Each row was made from one small tree. The marks that hang from a mark follow it in brackets, in alphabetical order. Every link used is in the known rows. Write each row's tree.
Known rows:
puzekud[girin[faba pefug] kivutu sika]: [ 1.82 -3.64 -4.55 -2.10 -2.37 -0.48  3.28 -0.64 -2.46 -4.54  1.71 -4.64
 -0.71  1.08  6.42 -0.10  0.93 -2.90 -6.93]
faba[girin[manu pefug puzekud[sika[peta]]]]: [-1.40 -1.22 -2.36 -1.25 -4.89 -4.67  0.37 -2.82 -2.34 -1.97  5.61 -3.87
  0.82  2.63  4.86  2.40  1.77 -6.85 -0.74]
sika[pefug peta]: [-2.53 -2.22 -2.29  1.94  2.41 -1.99 -0.24 -2.91  1.84  1.11 -0.85  1.62
 -1.93  2.85  2.13  2.32 -3.28 -1.57  3.56]
peta[sika]: [-0.76  1.51  2.33  1.44  2.40  1.10 -1.18 -1.67  0.90  0.74  0.91 -1.23
  0.03 -0.85  1.27 -1.80  0.64  0.99 -1.68]
girin[faba manu[kivutu] pefug[sika[peta]] puzekud]: [-2.20  3.89 -1.76 -0.89 -4.64 -2.70  1.55 -0.53 -1.33 -4.41  7.25 -4.35
  1.83  4.72  4.69  4.71  4.98 -8.68  0.03]
faba[girin[puzekud[sika]]]: [-1.11 -3.62  0.05  0.82 -4.29 -2.16 -0.39 -0.83 -2.02 -2.10  3.07 -1.64
  0.86 -0.85  1.92 -0.28  1.91 -2.84 -2.70]
puzekud[kivutu]: [ 1.77 -1.19 -1.32 -0.88  0.47  0.11 -0.82  0.99 -1.59 -0.55  0.95 -1.30
 -0.14  0.84  1.46 -0.47 -0.55 -0.02 -0.88]
puzekud[girin[faba manu] kivutu sika[pefug peta]]: [ 3.41 -2.79 -7.33 -0.15 -0.53 -2.05  2.55 -1.84 -3.59 -3.86  1.19 -4.83
 -1.68  3.55  8.70  0.85 -3.06 -4.98 -2.83]
puzekud[girin[faba pefug[sika[peta]]] kivutu]: [-1.40  0.13 -4.26 -1.02  0.68 -2.11  3.01 -0.75 -0.22 -3.87  1.22 -2.44
  0.14  1.34  4.52  1.59  2.35 -4.86 -3.11]
pefug[kivutu sika]: [-5.42  4.48  3.57 -0.08 -0.12  0.13 -0.97  0.45 -1.42 -1.13  1.71  0.71
  1.50  1.29  0.35  0.98  1.55 -1.25  1.53]
pefug[kivutu]: [-1.29  2.23  3.05 -0.99  0.10  0.06 -0.24 -0.16 -1.94 -0.65  1.63 -0.17
  0.41  1.43 -0.08  1.44 -0.19 -0.55  1.47]
girin[pefug[kivutu]]: [-3.02  1.81  2.15 -2.49 -1.26 -0.68  0.57 -1.45 -0.36 -0.38  3.44 -0.68
 -0.06  2.57  1.07  2.69  1.17 -1.85  0.96]
puzekud[girin sika[pefug peta]]: [-1.80 -3.26 -5.14  1.92  0.97 -1.57  0.67 -2.38 -2.20 -1.57 -1.65 -0.59
 -2.88  2.53  5.31  0.46 -4.27 -0.86 -0.74]
sika[pefug[kivutu] peta]: [-3.76 -0.19  0.39  0.98  2.55 -1.93 -0.50 -3.05  0.09  0.53  0.61  1.25
 -1.67  4.18  2.02  3.61 -3.57 -1.95  4.78]
puzekud[girin sika]: [ 0.55 -1.38 -3.08  0.19 -1.33  0.26  0.85  0.21 -3.80 -2.44 -0.85 -2.05
 -1.13 -0.13  3.43 -1.65 -1.33  0.57 -3.91]
puzekud[girin kivutu sika[pefug peta]]: [ 0.05 -4.47 -6.43  0.95  1.49 -1.36 -0.12 -1.43 -3.86 -2.05 -0.72 -1.94
 -3.22  3.34  6.79 -0.06 -4.80 -0.72 -1.61]
manu[girin[pefug puzekud] kivutu]: [ 0.28 -0.19 -1.06 -0.14 -5.64  0.27 -0.96  1.14 -3.36 -5.31  7.10 -2.84
 -0.95  2.52  1.32  5.56  3.30 -2.10 -0.38]
peta[sika[pefug[kivutu]]]: [-3.00  1.54  3.55  1.77  2.24  1.20 -1.57 -3.19  1.25  0.97  2.69 -0.56
 -1.14  1.14  2.35  0.30 -0.71  0.33  0.58]
manu[girin[faba pefug[sika]] kivutu]: [-1.54  0.13  0.29 -0.08 -4.98  1.21  1.47  0.13  0.19 -5.85  5.48 -2.31
  0.47  0.42  2.67  6.42  4.53 -4.07 -1.37]
faba[girin[manu puzekud[kivutu]]]: [ 3.23 -0.68 -1.71 -1.12 -4.01 -2.59 -0.50  0.45 -3.18 -2.17  5.95 -3.83
  1.49 -0.08  2.27  0.46  2.63 -5.20 -1.25]

Write each row's tree:
[ 4.92  1.53 -2.85 -1.41 -3.20 -1.97  1.68  1.33 -2.85 -4.03  5.00 -5.26
  1.92  2.35  2.95 -0.04  3.50 -5.83 -3.00] -> girin[faba manu puzekud[kivutu]]
[-2.64 -3.76 -0.44 -0.60 -5.42 -2.74  0.33 -2.08 -0.72 -1.94  4.69 -2.28
  0.56  0.25  2.94  1.02  3.15 -4.05 -2.97] -> faba[girin[pefug puzekud[sika]]]
[-2.86  5.87  1.71 -2.85 -3.50 -1.46  2.89 -1.51  0.49 -2.95  5.67 -3.07
  2.60  2.67  3.65  3.41  4.86 -7.18 -0.23] -> girin[faba manu pefug[kivutu sika]]
[ 0.69 -4.48 -3.00  0.94 -3.21 -1.23  1.07 -0.64 -1.48 -3.92  2.95 -3.29
 -0.12  3.05  4.92 -0.56  1.03 -3.39 -4.60] -> girin[faba puzekud[kivutu sika[pefug]]]
[-0.16  3.09 -3.57 -1.36 -2.57 -1.10  3.18 -0.63 -1.47 -4.19  4.22 -3.95
  0.30  1.75  5.31  4.09  2.74 -6.89 -1.19] -> puzekud[girin[faba manu[kivutu] pefug[sika[peta]]]]
[-0.53 -3.23 -3.15  2.72 -2.57 -2.61  1.48 -1.75 -1.42 -5.79  2.05 -2.16
 -0.64  3.20  3.44  3.52  0.62 -3.69 -1.36] -> manu[girin[faba puzekud[sika[pefug peta]]]]
[-4.24  6.47  0.29 -1.69 -2.95 -4.50  2.28 -1.60 -1.39 -4.24  6.38 -3.62
  2.88  5.69  3.66  3.90  5.09 -9.14  0.75] -> girin[faba manu pefug[kivutu sika[peta]] puzekud]
[-2.67  3.87 -1.77 -1.55 -1.59 -3.13  2.98 -2.41  1.88 -2.04  2.94 -2.45
  2.02  3.04  4.27  3.32  3.42 -7.48  0.44] -> girin[faba manu pefug[sika[peta]]]
[ 1.10 -1.46 -0.91  1.31 -5.83  1.05 -1.90  2.02 -6.11 -5.97  5.06 -3.43
 -0.87  2.10  2.48  3.53  0.95 -0.59 -1.75] -> manu[girin[puzekud[sika]] kivutu]
[-1.06  5.56 -1.03 -2.45 -2.72 -1.29  3.91 -0.70 -1.38 -4.30  4.58 -3.65
  1.51  1.23  3.92  2.35  4.26 -6.40 -2.16] -> puzekud[girin[faba manu pefug[kivutu sika]]]
[-0.73 -1.82 -1.61 -1.32 -6.40 -2.98 -0.46 -1.89 -3.82 -2.75  7.61 -4.71
  0.25  3.02  5.81  4.37  1.57 -6.83 -0.41] -> faba[girin[manu[kivutu] pefug puzekud[sika[peta]]]]
[-6.50  4.49  2.75  0.47  2.23 -1.63 -1.06 -0.72 -1.69 -0.78  0.38  1.17
  1.08  3.11  1.13  2.26 -0.25 -2.25  3.88] -> pefug[kivutu sika[peta]]
[-3.31 -2.44 -2.99  2.33 -0.99 -2.83 -1.04 -1.79 -1.89 -1.39  0.86 -0.69
 -1.26  4.66  3.62  0.27 -1.93 -1.75  0.20] -> girin[puzekud[sika[pefug peta]]]
[ 2.14 -1.75 -5.08  0.17 -2.59 -3.38  1.22 -1.45 -3.23 -3.93  3.85 -5.09
  0.04  5.67  7.19  0.95 -0.41 -6.46 -1.95] -> girin[faba manu puzekud[kivutu sika[pefug peta]]]
[-2.43  0.50  0.19 -2.05 -4.78 -4.69  0.18 -2.92 -3.84 -2.40  6.85 -4.07
  1.17  3.78  4.91  3.62  1.73 -7.23  0.46] -> faba[girin[manu pefug[kivutu] puzekud[sika[peta]]]]
[-0.51 -4.74 -2.99  0.25 -1.20  0.29 -1.30 -0.95 -1.90 -0.65  0.86 -1.39
 -1.83  2.71  5.56 -0.63 -3.29  0.28 -2.04] -> puzekud[kivutu sika[pefug]]
[ 0.79  3.62  1.24 -3.70 -3.36 -1.47  3.51 -1.86 -0.03 -2.48  5.64 -3.93
  1.59  2.88  3.15  3.72  3.18 -6.49 -0.24] -> girin[faba manu pefug[kivutu]]
[-1.89 -2.35 -0.15 -0.67 -4.16 -2.97  0.56 -1.76  0.84 -1.44  5.23 -1.29
  0.81 -0.60  0.66  1.86  4.24 -4.41 -1.43] -> faba[girin[pefug puzekud]]
[ 1.39  2.12 -0.97 -2.84 -4.61  0.65  0.04 -0.21 -1.80 -1.07  6.18 -3.62
 -0.37  2.67  3.64  4.04  1.12 -3.62  0.82] -> girin[manu[kivutu] pefug]
[ 2.78 -1.86 -4.14 -2.22 -0.79 -0.67  3.72 -0.29 -0.42 -3.76  2.24 -3.59
 -0.52  0.04  3.53  0.77  2.38 -3.49 -4.88] -> puzekud[girin[faba pefug] kivutu]
